Each row was made from one small tree. Brackets hold a mark, then the marks that hang from it, in the order of their numbers. Every link used is in the known rows. Write each row's tree.
Known rows
(J_893 (J_637 (J_539 (J_85 J_854)))): [-16  10   5   5 -36  10 -12 -41 -34 -37 -17  -8  29  18  -2  -7  -7  17
   3  -3]
(J_893 (J_637 J_539)): [-10   4  -7  15   5  -3 -18 -23 -29 -17 -13  -2  20   8  -3  -3  12 -13
   8 -16]
(J_637 (J_539 J_318) J_893): [ 13  -3  -5   7  16  -5  -5  21   2  12  -3  14   7   2 -15  -3  29 -19
   0   2]
(J_854 (J_85 (J_539 J_318 J_893) J_637)): [  4  -7  22  -9  26  -6  21  25  13   0   0 -23 -10   5   9  22 -22  12
   0  -5]
(J_854 (J_85 J_539)): [ -5  12  23  19  35 -14  12  -3 -19  14 -24  -4 -12   7   9  -6  10 -13
  -3  10]
(J_893 (J_637 (J_539 J_85 J_318))): [-15  12  10 -23 -20  17  -2   2 -33 -27  12   5  34  14 -24   3   0   7
  15 -28]
(J_637 J_539): [  2   1  -9   9  14  -3 -22  -3 -15  -5   4  15   3  -2   4 -12  -6 -20
   0  -9]
(J_539 (J_85 J_854) J_318): [ -8  14  12 -29 -27   8  18   7 -22  10  23   6  14  11  -3   6   0  10
 -12   0]
(J_85 (J_539 J_318) (J_637 J_893) J_854): [  5  -7  -2  32  31 -27  26  -7  -3  21 -33 -15 -41   1   6   0  16   6
 -20  30]
(J_854 (J_85 (J_637 J_539 J_893))): [  3 -17 -12   8  28  -9  -9   3  22 -13 -31 -16 -20  -1  -8  -6 -16   4
   6  29]
(J_893 J_637): [-18  11  -8   7  11  -7  -2 -13 -29  12  -2  -2  14   1   1   9  25 -15
  -2 -13]
(J_85 (J_539 J_318 J_893) J_854): [ 12   6  20  14  -3  -8  17   1  -6  16  -2  -8  11  12  24  13  14  -5
 -17  -8]
(J_318 (J_539 J_85 J_637 J_893)): [ -6  -3 -14 -35 -23  -1 -26  18  25 -14  23  41   9 -18  -1  16 -39   3
  15  -8]
(J_854 (J_85 (J_637 J_539))): [ -4 -13  -5  -4  23  -4  -8   1   4 -25 -17 -17 -18   3  -2  -3 -40   4
  10   8]
(J_85 (J_637 (J_539 J_318) J_893) J_854): [ 11 -19 -14  11   7 -11   3  -2  11  -5 -24 -15 -20   6  -5   1  -2   6
  -5  21]
(J_854 (J_85 (J_539 J_318) (J_637 J_893))): [  1  -5  13   9  49 -21  29  18   7  17 -32 -18 -33   2  -8   6  11   4
  -4  27]
(J_637 (J_539 J_85 J_318) J_893): [  5   4   1 -16  -6  10  -8  19  -3  -5  18  20  16   4 -22 -10   8   1
  -2   0]
(J_854 J_85): [ -6  10   9 -13  18  -2   6  11  -6  16   0  -2   4   3   2   5   8 -14
   0   7]
(J_318 (J_539 J_85 J_637) J_826): [ -7  -4 -24 -10  -7  -1 -23  -7  11  -4   3  42 -31 -29 -12 -19 -23  -8
  24   4]
(J_318 (J_539 (J_85 J_637) J_893) J_826): [-10 -15 -33 -25 -11   6 -19   1  29  -8  41  -6 -32 -21   3  -4 -42  17
   6 -20]
(J_85 J_539 J_854): [ -1  10   8  37  17 -21  10 -28 -30  19 -26  -1 -21   5  24 -12  14 -12
 -18  14]

Write each row's tree
[  1   7   3  -7 -27  19  13 -10 -11   9  22   0  -3   1  -4 -15   7   5
  -7   0]	(J_539 (J_85 J_854) (J_318 J_826))
[  9 -15 -37  26  22 -20 -22  -5  31  22 -30  33 -40 -32  -9 -16  25 -29
  18  22]	(J_318 (J_539 (J_637 J_893)) J_826)
[  9   2  13 -27 -48  22  -6   9   4 -28  28  -1  44  15   4   7 -23  19
  -5 -17]	(J_637 (J_539 (J_85 J_854) J_318 J_893))
[-17   7 -17 -14 -31  13 -16 -17   4  -7  24  -7  12  -4  -5   1  11   7
  14 -36]	(J_318 (J_539 J_85 (J_893 J_637)) J_826)
[ 18 -25 -29  25  25   1 -10   0  22  -2  -4  -8 -35 -16 -14 -20   1  -7
   5   7]	(J_85 (J_637 (J_539 (J_318 J_826)) J_893))
[  4   1  -5   4 -10  16   0  -1   5  10  24 -14  27  -4   0  13  34 -11
   3 -37]	(J_539 (J_318 J_826) (J_893 J_637))
[ 16  -3  30   0  14  -4   6  26  21  -7 -22  14  15  -5   7  20 -11  -8
  12   8]	(J_854 (J_85 (J_539 J_318 J_637 J_893)))
[  9  -3   9 -30 -45  14  -3  16  19 -17  19  22  34  -6   5  18 -31  16
  -3   9]	(J_539 (J_85 J_854) J_318 J_637 J_893)
[ 15 -10 -13  12  13   2  -7   8  12  10   1  30 -15 -27  -6  -8   2 -27
  12   5]	(J_539 (J_318 J_826) J_637)
[  9   1   2 -16 -45  26   3  -1  13   1  39  -6  20   0   9  -3   1  11
 -11 -11]	(J_539 (J_85 J_854) (J_318 J_826) J_893)
[ -3  -8   3  27  52 -25  12  -4   9  13 -42 -16 -41  -4   3  -6   2   4
  -8  37]	(J_854 (J_85 J_539 (J_637 J_893)))
[  3   0  -7  10 -24   3 -15 -20  -2 -14 -12   6  12   8  -2 -21   3  10
 -13  23]	(J_637 (J_539 (J_85 J_854)) J_893)
[ -6  15  38   2   8   0  22   8 -10  -1 -16 -25  35  20   2  27  29   1
   7 -18]	(J_854 (J_85 (J_539 J_318 (J_893 J_637))))
[  9   6   6  31  34  -4  11  -5 -20  28   0   7 -28 -10   4 -20  29 -26
  -3  -8]	(J_85 (J_539 (J_318 J_826)))
[-16 -10 -29  -8 -14  -3  -1 -28   2  -4   2 -12 -55  -9   0 -16 -32  20
   5   8]	(J_318 (J_539 (J_85 J_637 J_854)) J_826)
[  7  10  34  -5  17  -1  20  26   5  12   3 -10  18  12   9  18  11  -5
  -1 -13]	(J_854 (J_85 (J_539 J_318 J_893)))
[  1   9  11 -35 -45  18   9  17   4   0  41   0  37  11   9  17  -8  17
 -16 -10]	(J_539 (J_85 J_854) J_318 J_893)
[-14  11   3 -11 -51  14  -5 -23 -11 -16  13 -16  47  13  13  14   0  23
 -14 -10]	(J_539 (J_85 J_854) (J_893 J_637))
